Every row comes from one small tree of marks. The marks that hang from a mark follow it in brackets, in alphabetical order. Every link used is in the known rows. Which tree was each row made from?
Known rows
digul[lomat[saru[diguz gaden]]]: [-1.992,0.445,0.863,-0.659,0.390,0.015,0.492,0.625,0.508,-1.850,-3.107,-0.332,-0.042,-0.727,0.441,2.975,-1.094,1.286,0.377,-0.825,-0.595,3.113,0.473,-0.745,0.045,0.258,0.324,1.244,0.389,0.602,0.192,1.493,-1.163,0.188,-1.891]
diguz[lita saru[gaden[dufal nubukob] kinafo[digul[fitup]]]]: [-2.787,-0.040,0.820,-0.830,0.500,2.697,2.259,0.421,1.540,-1.647,-3.686,-2.047,-0.042,-0.377,1.009,3.132,-1.578,1.189,1.409,0.882,0.373,-0.472,-0.698,0.678,-0.620,5.997,3.144,2.588,1.378,-0.418,-2.975,2.026,-0.247,-1.695,-2.155]
nubukob[diguz[lita[fimu] saru[fitup gaden kinafo]] kego]: [-1.816,0.535,-0.435,-1.118,1.002,3.118,1.787,0.057,-0.912,-1.522,-4.307,-1.884,-1.675,-0.343,0.224,4.854,-1.294,1.432,1.087,0.862,-1.673,2.084,0.384,-0.227,-0.588,1.187,2.139,0.207,0.755,-0.374,-2.779,0.964,0.012,0.423,-2.390]
diguz[lita saru[fitup kinafo lomat[digul]]]: [-2.825,-0.536,-0.629,-1.599,0.516,0.499,2.054,1.386,0.562,-1.700,-2.541,-0.984,-1.443,-0.384,0.959,3.118,-1.157,1.410,1.131,0.570,0.412,0.500,-0.466,-0.817,0.026,3.239,4.039,2.300,1.231,0.846,-1.227,1.745,-0.182,-0.892,-3.019]
dufal[diguz[lita[fimu gaden[nubukob]]]]: [-1.352,0.308,0.580,0.160,-0.117,1.432,-0.836,-0.144,-1.892,-1.489,-3.527,0.705,1.618,-0.563,0.003,3.447,-2.046,1.442,1.744,0.681,0.269,-0.242,-0.331,0.999,-0.232,-1.059,0.383,1.004,1.014,0.150,0.008,-0.030,-0.552,-1.160,-2.129]
digul[fitup lomat[saru[diguz]]]: [-1.477,0.451,0.489,0.456,-0.550,-0.268,0.721,0.421,1.405,-2.059,-2.362,-1.119,-0.052,-0.144,0.179,3.233,-1.226,0.632,0.499,-1.208,-0.322,2.222,0.541,-0.547,-0.168,1.113,-0.288,1.941,0.808,1.115,0.318,1.159,-1.668,0.662,-1.640]
dufal[diguz[lita[fimu gaden] saru[lomat[digul]]]]: [-2.101,0.404,1.124,-0.583,-0.143,0.944,-0.254,0.841,-1.327,-1.396,-2.701,1.241,1.062,-0.472,0.206,3.537,-2.074,1.410,1.535,1.043,0.924,-0.648,-0.546,-0.109,-0.244,-0.980,0.302,0.107,1.175,0.776,0.749,1.002,-0.146,-1.103,-2.807]
diguz[saru[gaden[dufal] kinafo lomat]]: [-2.423,-1.059,1.906,-1.648,1.486,1.632,1.763,0.149,1.004,-1.606,-3.666,-0.705,-1.618,-0.533,1.085,3.380,-0.978,1.745,1.157,0.478,0.166,2.123,-0.791,-0.820,-0.063,3.016,2.829,1.034,0.886,0.075,-1.053,2.467,-0.658,-0.734,-2.475]
digul[fitup]: [-0.711,-0.474,0.398,0.728,0.043,0.854,1.147,-0.188,0.181,-1.891,-2.298,-1.027,-0.249,-0.219,0.064,3.308,-0.880,0.636,1.305,-0.792,-0.413,0.502,-0.090,0.342,0.042,1.004,0.099,2.672,0.984,0.211,-0.385,-0.297,-1.992,0.167,-1.324]
saru[diguz[lita[fimu]] fitup gaden kinafo lomat[digul]]: [-2.905,-0.374,0.293,-2.029,1.217,1.237,0.457,0.656,-0.213,-1.945,-4.434,-2.691,-1.611,-0.793,1.208,4.511,-0.473,0.155,0.583,0.912,-0.120,5.470,0.663,-1.452,0.235,3.171,5.207,2.899,0.362,2.500,-1.007,0.387,-0.700,-0.021,-3.696]
diguz[lita[fimu gaden[dufal]] saru]: [-1.637,-0.333,1.187,-0.545,0.048,2.876,0.713,-0.096,-0.660,-1.277,-3.038,0.918,0.431,-0.123,0.362,3.235,-2.321,1.149,1.799,1.169,0.733,-1.446,-1.089,1.044,-0.223,1.018,2.271,-0.376,1.123,-0.204,-1.648,1.436,-0.101,-1.616,-1.935]
lita[fimu gaden[nubukob]]: [-0.588,-0.865,1.748,0.527,0.860,1.904,-0.961,-1.097,-1.583,-1.509,-3.919,-0.465,0.797,-0.178,0.004,3.569,-2.209,1.023,1.977,0.742,-0.416,0.725,-0.291,0.878,0.106,1.503,0.516,-0.624,0.589,0.064,-0.295,0.171,-0.554,-0.440,-1.222]
digul[fitup lomat]: [-0.755,-0.069,0.544,0.656,-0.441,0.047,1.062,-0.035,0.999,-1.887,-2.208,-0.858,-0.540,0.089,0.209,2.865,-1.034,0.677,1.109,-1.042,-0.716,1.849,-0.126,-0.229,0.028,0.859,-0.577,1.642,1.173,0.514,0.408,0.134,-1.657,0.453,-0.798]
kinafo[digul[fitup lomat[saru]]]: [-1.062,0.316,0.299,0.644,-0.546,-0.619,0.952,0.371,1.701,-2.078,-2.098,-0.955,-0.515,-0.535,0.356,2.698,-0.790,0.346,0.771,-0.524,-0.679,1.141,0.099,0.011,-0.265,3.310,-1.312,0.989,1.059,0.962,0.483,0.217,-2.144,0.367,-1.301]
gaden[nubukob[diguz[lita]]]: [-1.153,0.327,0.499,0.399,0.510,0.969,0.054,-0.258,-1.058,-1.384,-4.023,-0.725,1.421,-0.456,0.031,3.251,-1.379,2.204,0.809,-0.150,-1.305,-0.564,-0.522,1.567,-0.415,1.657,0.559,2.506,0.856,-0.942,-0.833,0.615,-0.787,-0.615,-1.832]
diguz[lita[fimu gaden[dufal]] saru[fitup kinafo[digul]]]: [-2.041,-0.969,0.080,-1.026,0.201,2.775,1.141,-0.368,0.332,-1.895,-3.701,-0.856,-1.502,-0.347,0.733,3.693,-1.724,0.292,1.837,1.635,0.671,0.291,-0.718,0.347,-0.381,3.810,3.867,0.286,1.367,0.838,-2.305,1.036,-0.339,-1.291,-2.410]
gaden[dufal nubukob[diguz]]: [-0.777,-0.374,2.204,0.816,1.302,0.599,-0.315,-1.005,-0.195,-1.535,-5.012,-1.004,0.678,-0.714,-0.146,3.315,-1.078,2.049,0.732,0.116,-1.213,0.366,-1.340,2.188,-0.538,2.995,0.511,2.898,0.786,-0.686,-0.512,1.138,-1.983,-0.378,-1.628]
dufal[diguz[lita saru[fitup gaden lomat]]]: [-2.632,0.253,0.700,-1.866,0.157,1.299,0.784,0.838,-0.018,-1.555,-2.927,0.373,-0.067,-0.306,0.692,3.696,-1.363,1.333,1.113,-0.024,0.258,1.215,-0.054,-0.314,-0.140,-0.832,1.955,2.583,0.897,0.326,-0.071,1.103,-0.660,-1.600,-2.833]
digul[fitup lomat[saru[diguz[lita[gaden[dufal]]]]]]: [-1.732,0.530,0.270,0.263,-0.835,0.665,0.478,0.130,1.329,-2.143,-2.834,-0.929,0.779,-0.083,0.082,3.353,-1.671,0.497,0.761,-0.567,0.278,2.284,0.149,-0.013,-0.090,1.911,0.477,1.868,0.960,0.816,-0.017,1.518,-1.342,0.097,-1.742]
gaden[dufal[diguz[saru[kinafo lomat]]] nubukob]: [-2.033,-0.578,2.709,-0.145,1.281,0.226,-0.109,-0.273,0.778,-1.571,-4.570,-0.474,0.220,-0.708,0.536,3.101,-1.608,2.210,1.279,0.566,0.033,0.223,-1.419,0.978,-0.615,3.063,1.462,2.718,1.167,0.155,-0.516,2.334,-1.424,-1.121,-2.377]
lomat[saru[fitup gaden kinafo]]: [-2.231,-1.066,-0.734,-1.175,1.377,0.885,2.188,0.444,0.572,-2.184,-3.237,-2.261,-2.059,-0.944,0.390,3.532,-0.514,1.045,1.106,-0.427,0.153,3.581,1.039,-1.139,0.398,2.606,2.900,2.440,0.330,0.467,-1.247,1.462,-1.266,0.093,-2.712]
gaden[nubukob[diguz]]: [-0.830,-0.077,1.101,0.693,0.889,0.591,-0.250,-0.605,-0.946,-1.507,-4.222,-0.964,0.935,-0.501,-0.136,3.346,-1.187,2.103,0.793,-0.329,-1.488,0.261,-0.517,1.331,-0.459,1.728,-0.220,2.174,0.764,-0.756,-0.311,0.560,-1.290,-0.070,-1.596]
lita[fimu gaden[nubukob[kego]]]: [-0.567,-0.399,1.444,0.498,1.094,2.145,-0.864,-1.138,-1.773,-1.512,-4.224,-0.751,0.658,-0.216,-0.049,3.883,-2.427,1.006,2.029,1.108,-1.167,1.228,-0.077,0.822,0.070,1.708,0.337,-1.294,0.519,-0.170,-0.866,0.100,-0.491,0.132,-1.098]
nubukob[diguz[lita saru[lomat]]]: [-1.656,0.526,0.478,-0.806,-0.052,1.262,0.758,0.385,-0.642,-1.304,-3.059,0.706,0.340,-0.226,0.345,3.613,-1.200,2.235,0.549,-0.060,-0.839,-0.453,-0.685,0.383,-0.521,-0.113,0.695,0.966,1.070,-0.564,-0.237,1.381,-0.482,-0.616,-2.495]

Write each row's tree
[-1.553,0.032,0.267,-0.588,0.255,-0.395,0.900,0.421,1.350,-2.042,-2.784,-0.888,-1.102,-0.847,0.534,2.777,-0.562,0.439,0.613,-0.283,-0.948,2.620,0.214,-0.209,-0.006,2.924,-0.016,1.034,0.656,0.805,0.382,0.415,-1.945,0.024,-1.581] | kinafo[digul[lomat[saru[fitup gaden]]]]
[-1.478,0.626,1.116,-0.049,0.386,2.300,-1.237,-0.662,-1.401,-1.567,-4.717,-0.412,1.463,-0.597,0.303,3.976,-2.140,0.890,1.077,0.996,-0.907,1.156,-0.433,1.517,-0.307,1.309,2.255,1.342,0.585,0.409,-1.795,0.355,-0.924,-0.546,-2.191] | saru[diguz[lita[fimu gaden[dufal nubukob[kego]]]]]
[-2.091,-0.570,0.612,-1.189,1.236,1.031,1.438,0.291,-0.095,-1.897,-3.898,-1.749,-1.618,-0.472,0.217,4.293,-0.552,1.535,0.532,0.085,-0.517,2.832,0.035,-1.054,-0.332,2.173,1.310,1.639,0.828,0.350,-0.005,1.410,-0.808,0.411,-2.750] | nubukob[diguz[saru[fitup gaden kinafo lomat[digul]]]]
[-1.932,0.602,0.781,-1.145,0.033,0.505,-0.757,0.299,-0.640,-1.507,-3.347,0.783,0.778,-0.599,1.056,3.422,-1.076,1.319,0.289,-0.104,-0.916,1.974,-0.345,0.272,0.095,-0.075,2.563,2.316,0.598,0.975,-0.132,0.349,-1.236,-0.661,-2.866] | saru[diguz[lita] lomat]
[-2.109,0.157,0.219,-0.143,-0.020,0.575,1.400,0.453,1.539,-2.235,-3.013,-2.308,-0.711,-0.285,0.440,3.595,-0.991,0.687,0.672,-0.944,-0.041,3.963,0.960,-1.468,-0.131,2.268,0.806,1.982,0.805,1.087,-0.441,1.535,-1.048,0.758,-1.922] | digul[fitup lomat[saru[diguz gaden kinafo]]]
[-1.945,0.231,1.059,-1.232,0.081,1.215,-1.213,-0.408,-0.647,-1.728,-4.030,0.846,1.288,-0.583,0.703,3.735,-1.481,1.074,0.581,0.484,-0.311,2.614,-0.696,0.492,0.122,0.600,2.696,1.900,0.648,0.801,0.152,0.762,-1.219,-0.790,-2.833] | saru[diguz[lita[gaden[dufal]]] lomat]
[-1.838,-0.633,-0.274,-0.992,2.056,2.099,1.332,-0.710,-0.166,-2.128,-5.404,-3.872,-1.870,-0.574,0.278,4.600,-0.733,1.233,1.147,0.181,-1.724,4.925,0.740,-0.516,-0.135,4.010,2.774,2.940,0.444,-0.238,-2.111,0.731,-0.783,0.630,-2.043] | saru[fitup gaden[nubukob[diguz kego]] kinafo]
[-2.247,0.111,0.236,-0.781,0.581,0.194,0.944,0.550,0.616,-2.011,-3.387,-1.000,-0.760,-0.870,0.606,3.060,-0.890,1.486,0.499,-0.533,-0.349,3.688,0.562,-1.313,-0.055,1.172,1.224,1.113,0.567,0.849,-0.259,1.773,-0.914,0.467,-2.171] | digul[lomat[saru[diguz gaden kinafo]]]
[-2.441,-0.625,-0.884,-1.991,0.378,1.384,-0.333,-0.501,-0.191,-2.356,-4.411,-1.136,-1.090,-0.445,0.998,4.431,-1.007,0.606,0.811,0.421,-0.242,4.984,0.271,-1.053,0.238,1.965,4.869,2.789,0.736,1.689,-0.729,0.537,-0.744,-0.213,-3.385] | saru[diguz[lita[gaden]] fitup kinafo lomat]
[-2.154,-0.809,1.602,-0.464,1.881,1.495,0.759,-0.472,0.033,-1.880,-5.132,-2.055,-0.341,-1.157,0.476,3.423,-0.929,1.790,1.435,0.545,0.082,2.769,-0.508,0.294,-0.255,3.276,2.276,3.219,0.805,-0.123,-1.298,1.392,-1.146,-0.685,-2.222] | saru[gaden[dufal[diguz] nubukob] kinafo]
[-2.723,-0.549,1.210,-2.013,1.555,1.009,-0.452,-0.581,1.226,-2.285,-5.552,-3.291,-1.483,-0.686,1.447,4.538,-0.506,0.239,0.387,0.378,-1.275,6.118,0.536,-0.921,-0.178,5.642,4.062,3.368,0.327,1.846,-0.856,0.505,-1.463,-0.220,-3.009] | saru[diguz fitup gaden[nubukob] kinafo[digul] lomat]
[-2.560,-0.234,0.080,-0.885,1.158,1.084,1.186,0.531,-0.090,-2.068,-3.724,-1.439,-0.580,-1.263,0.474,3.611,-0.771,1.433,0.561,-0.328,0.017,3.040,0.910,-0.986,-0.055,1.772,2.281,2.041,0.281,0.655,-1.259,1.644,-1.084,0.257,-3.028] | lomat[saru[diguz gaden kinafo]]
[-2.074,0.563,-0.262,-0.313,0.049,0.420,0.408,0.839,-0.513,-1.731,-2.760,0.167,0.824,-0.994,0.286,3.071,-1.269,1.466,0.454,-0.466,-0.123,0.368,0.326,0.415,-0.103,0.359,1.765,2.471,0.470,0.492,-1.028,1.237,-1.277,-0.396,-2.911] | lomat[saru[diguz[lita]]]
[-2.276,0.106,1.774,-1.711,0.420,2.305,1.314,0.883,-0.065,-0.825,-2.563,0.499,-0.235,-0.010,1.297,3.356,-1.748,1.329,1.306,0.632,-0.092,0.040,-0.320,-0.194,0.047,0.836,2.788,-0.447,0.685,0.091,-1.316,1.662,0.339,-1.682,-2.380] | diguz[lita[fimu] saru[gaden lomat]]
[-2.463,-0.847,-1.461,-1.553,0.104,2.645,1.886,0.133,-0.110,-2.034,-3.039,-0.589,-0.865,-0.096,0.448,3.530,-1.817,1.155,1.773,0.545,0.794,0.568,-0.146,-0.415,-0.048,2.004,3.814,1.580,1.305,-0.169,-2.021,1.497,0.304,-1.172,-2.336] | diguz[lita[gaden] saru[fitup kinafo]]
[-2.394,-0.337,0.218,-1.322,0.436,1.494,-0.537,-0.500,-0.468,-2.052,-4.459,-0.090,0.059,-0.831,0.944,3.889,-1.211,1.349,0.757,0.885,0.061,3.428,-0.585,-0.413,0.010,1.957,3.993,1.890,0.886,1.166,-0.538,1.140,-0.771,-0.390,-3.228] | saru[diguz[lita[gaden[dufal]]] kinafo lomat]
[-1.251,0.588,-0.217,0.270,0.580,1.694,1.311,-0.207,-0.221,-1.955,-3.819,-1.664,-1.184,-0.488,-0.106,4.411,-1.053,1.526,0.824,0.370,-2.011,0.768,0.014,-0.097,-1.001,2.448,-0.760,0.484,1.253,-0.331,-1.604,0.653,-1.130,1.373,-1.921] | nubukob[diguz[saru[kinafo[digul[fitup]]]] kego]
[-1.937,-0.938,-0.014,-0.972,0.441,0.577,1.717,0.209,1.342,-2.145,-2.988,-1.144,-2.539,-0.406,0.802,3.059,-0.828,0.877,1.093,-0.004,-0.463,1.209,-0.325,-0.680,-0.513,2.911,1.859,1.323,1.304,0.867,-1.090,1.034,-1.116,-0.195,-1.905] | diguz[saru[fitup kinafo[digul[lomat]]]]
[-1.972,-0.329,0.538,-0.310,0.417,0.626,0.793,0.422,-0.654,-1.816,-3.044,0.421,-0.566,-0.802,0.253,3.211,-1.227,2.076,1.320,-0.037,0.401,-0.336,-0.455,-0.436,-0.682,-0.954,0.317,1.751,1.323,0.306,-0.304,1.041,-1.051,-0.518,-2.535] | dufal[diguz[saru[kinafo]]]
[-1.234,-0.317,1.012,0.127,0.517,-0.881,0.598,0.697,0.131,-1.721,-2.301,-0.824,-0.155,-0.514,0.283,3.117,-0.719,0.912,0.882,-0.095,-0.235,1.475,-0.441,-0.289,0.360,2.466,0.272,2.162,0.797,1.035,1.316,0.236,-1.792,0.386,-2.102] | saru[lomat[digul[fitup]]]
[-0.559,-1.099,2.589,0.676,1.147,1.933,-1.058,-1.478,-1.020,-1.507,-4.571,-0.558,0.562,-0.373,0.022,3.553,-2.148,0.886,1.973,1.121,-0.191,0.890,-0.943,1.556,0.057,2.486,1.101,-0.147,0.658,0.084,-0.543,0.629,-1.110,-0.653,-1.255] | lita[fimu gaden[dufal nubukob]]
[-2.521,0.003,-0.085,-1.284,0.498,0.502,1.176,0.450,1.211,-2.106,-3.803,-1.448,-1.325,-0.810,0.662,3.261,-0.825,0.962,0.499,-0.266,-0.084,4.364,0.321,-0.748,0.055,2.248,3.136,2.458,0.589,1.053,-0.999,1.896,-1.090,-0.159,-2.472] | digul[lomat[saru[diguz[lita] fitup gaden[dufal] kinafo]]]
[-2.141,0.441,0.187,-0.372,0.273,2.183,0.189,0.137,-1.314,-1.542,-3.747,0.001,0.617,-0.462,0.208,3.801,-2.504,1.864,2.016,1.303,0.238,-0.554,-0.208,0.064,-0.660,0.143,1.174,0.118,1.325,0.000,-1.498,1.297,0.359,-0.894,-2.460] | dufal[diguz[lita[fimu gaden[nubukob[kego]]] saru[kinafo]]]
[-3.021,0.415,1.444,-1.785,1.669,2.015,-0.094,-0.222,0.436,-1.623,-5.888,-2.238,0.159,-0.868,1.342,4.182,-1.363,1.563,0.606,1.131,-1.132,4.707,-0.291,0.086,-0.088,4.897,4.694,2.793,0.383,0.480,-2.299,1.939,-0.452,-0.427,-3.064] | saru[diguz[lita] gaden[dufal nubukob[kego]] kinafo lomat]
[-2.198,0.380,-0.964,-0.614,-0.386,1.253,-0.254,-0.206,-0.320,-2.334,-4.134,-0.529,0.054,-0.945,0.738,3.355,-1.114,0.828,0.729,0.740,-0.315,2.494,-0.172,-0.308,-0.530,2.382,2.073,1.118,1.230,1.231,-0.809,0.031,-0.797,-0.083,-2.453] | saru[diguz[lita[gaden]] kinafo[digul[lomat]]]
[-2.288,-0.552,-0.031,-1.389,0.821,1.055,1.207,-0.191,1.311,-2.369,-4.600,-2.128,-2.333,-1.117,0.825,3.546,-0.131,0.311,1.060,0.637,-0.054,4.706,-0.229,-0.302,-0.237,3.533,2.883,3.081,1.046,1.279,-0.876,0.327,-1.861,-0.561,-2.355] | saru[fitup gaden[dufal[diguz[lita]]] kinafo[digul[lomat]]]
[-2.627,-0.083,2.275,-1.486,2.230,1.640,-0.415,-0.619,0.520,-1.823,-6.059,-2.469,-0.439,-0.942,1.146,4.336,-1.103,1.558,0.600,0.894,-1.355,5.523,-0.279,-0.294,-0.137,4.822,3.810,2.544,0.273,0.692,-1.652,1.895,-1.024,0.167,-2.831] | saru[diguz gaden[dufal nubukob[kego]] kinafo lomat]
[-1.280,0.696,1.848,0.456,1.020,0.965,-0.633,-0.297,-0.618,-1.237,-4.752,-0.633,1.026,-0.970,0.160,3.380,-1.926,1.751,1.456,1.145,-1.116,-0.034,-1.108,2.261,-0.436,1.934,1.143,2.246,0.832,-0.182,-1.681,0.829,-1.422,-0.752,-1.931] | gaden[dufal[diguz[lita[fimu]]] nubukob[kego]]
[-0.833,0.603,1.664,0.646,1.218,1.513,-0.316,-0.770,-0.781,-1.192,-5.228,-1.257,0.702,-0.682,-0.027,3.776,-1.623,1.925,0.957,0.988,-1.983,0.304,-1.133,2.504,-0.552,3.201,1.064,1.629,0.725,-0.715,-2.024,0.986,-1.247,-0.103,-1.683] | gaden[dufal nubukob[diguz[lita[fimu]] kego]]
[-1.654,-1.184,0.572,-0.492,0.717,1.705,0.183,-0.940,-0.386,-2.339,-4.143,-0.143,-0.580,-0.670,-0.187,3.768,-1.542,0.987,1.720,0.623,0.924,2.076,-0.719,0.208,-0.229,0.939,1.425,1.774,1.156,0.214,-0.058,1.077,-1.424,-0.563,-2.158] | lita[gaden[dufal[diguz[saru[fitup kinafo]]]]]
[-1.864,-0.429,0.150,-0.800,0.986,0.944,1.550,0.044,0.479,-2.098,-3.686,-1.615,-1.620,-1.042,0.865,2.948,-0.259,0.999,1.069,0.311,-0.722,3.505,-0.007,-1.014,-0.114,3.253,1.192,0.784,0.914,0.531,-0.615,0.155,-1.127,0.186,-1.656] | saru[gaden kinafo[digul[lomat]]]
[-1.268,-0.011,2.435,0.452,0.831,1.648,0.033,-0.483,-0.023,-1.130,-4.663,-0.677,0.811,-0.358,0.177,3.396,-1.750,2.040,0.963,0.645,-0.736,-1.352,-1.470,2.290,-0.788,3.046,1.418,1.767,1.018,-0.628,-1.663,1.800,-0.894,-1.151,-1.900] | gaden[dufal nubukob[diguz[lita[fimu] saru]]]
[-2.562,0.329,0.813,-1.238,0.493,2.498,1.682,0.882,0.135,-1.125,-3.000,-0.459,1.021,-0.127,0.755,2.878,-2.055,1.842,1.309,0.158,0.023,-1.172,-0.379,0.704,-0.275,2.165,2.508,2.013,0.899,-1.208,-2.242,1.891,0.312,-2.059,-1.898] | diguz[lita saru[gaden[nubukob]]]
[-2.028,-0.895,0.655,-0.615,1.784,1.679,1.391,-0.213,-0.262,-1.788,-4.311,-2.334,-0.579,-0.806,0.675,3.231,-0.973,1.840,1.424,0.177,-0.457,2.525,0.076,-0.345,0.014,3.584,2.398,2.272,0.641,-0.401,-1.655,1.031,-0.509,-0.316,-1.880] | saru[gaden[nubukob] kinafo]
[-2.388,-0.698,1.290,-1.779,1.189,0.695,1.513,0.986,0.759,-1.692,-2.837,-1.091,-1.262,-0.254,0.669,3.513,-1.047,0.841,0.918,-0.030,-0.028,2.214,-0.062,-0.861,0.227,2.583,2.086,2.065,0.586,0.599,0.026,1.420,-0.928,-0.585,-2.357] | diguz[saru[fitup gaden lomat[digul]]]
[-1.936,-0.617,2.028,-0.940,1.121,1.997,1.597,0.145,0.434,-1.472,-3.250,-0.116,-0.525,-0.513,0.430,3.088,-1.253,1.432,1.189,-0.032,0.091,0.426,-0.795,0.454,-0.191,1.579,1.377,1.714,0.768,-0.599,-1.231,1.730,-1.186,-1.062,-1.795] | diguz[saru[gaden[dufal]]]
[-2.249,0.329,1.813,-0.860,0.824,0.541,-0.052,0.651,0.043,-1.873,-3.551,-1.747,0.539,-0.606,0.533,4.143,-0.703,0.311,0.247,-0.174,-0.286,4.142,0.382,-0.735,0.167,2.357,1.134,3.144,0.282,1.507,0.779,0.259,-1.671,0.368,-2.652] | saru[diguz gaden lomat[digul[fitup]]]
[-0.990,-0.349,0.643,-0.060,0.174,2.324,0.063,-0.572,-1.362,-1.439,-3.361,0.647,0.656,-0.562,0.207,3.198,-1.746,0.882,1.745,1.074,0.379,0.167,-0.896,1.338,0.201,0.670,2.067,0.161,0.884,0.023,-0.978,0.160,-0.786,-1.113,-1.791] | diguz[lita[fimu gaden[dufal]]]
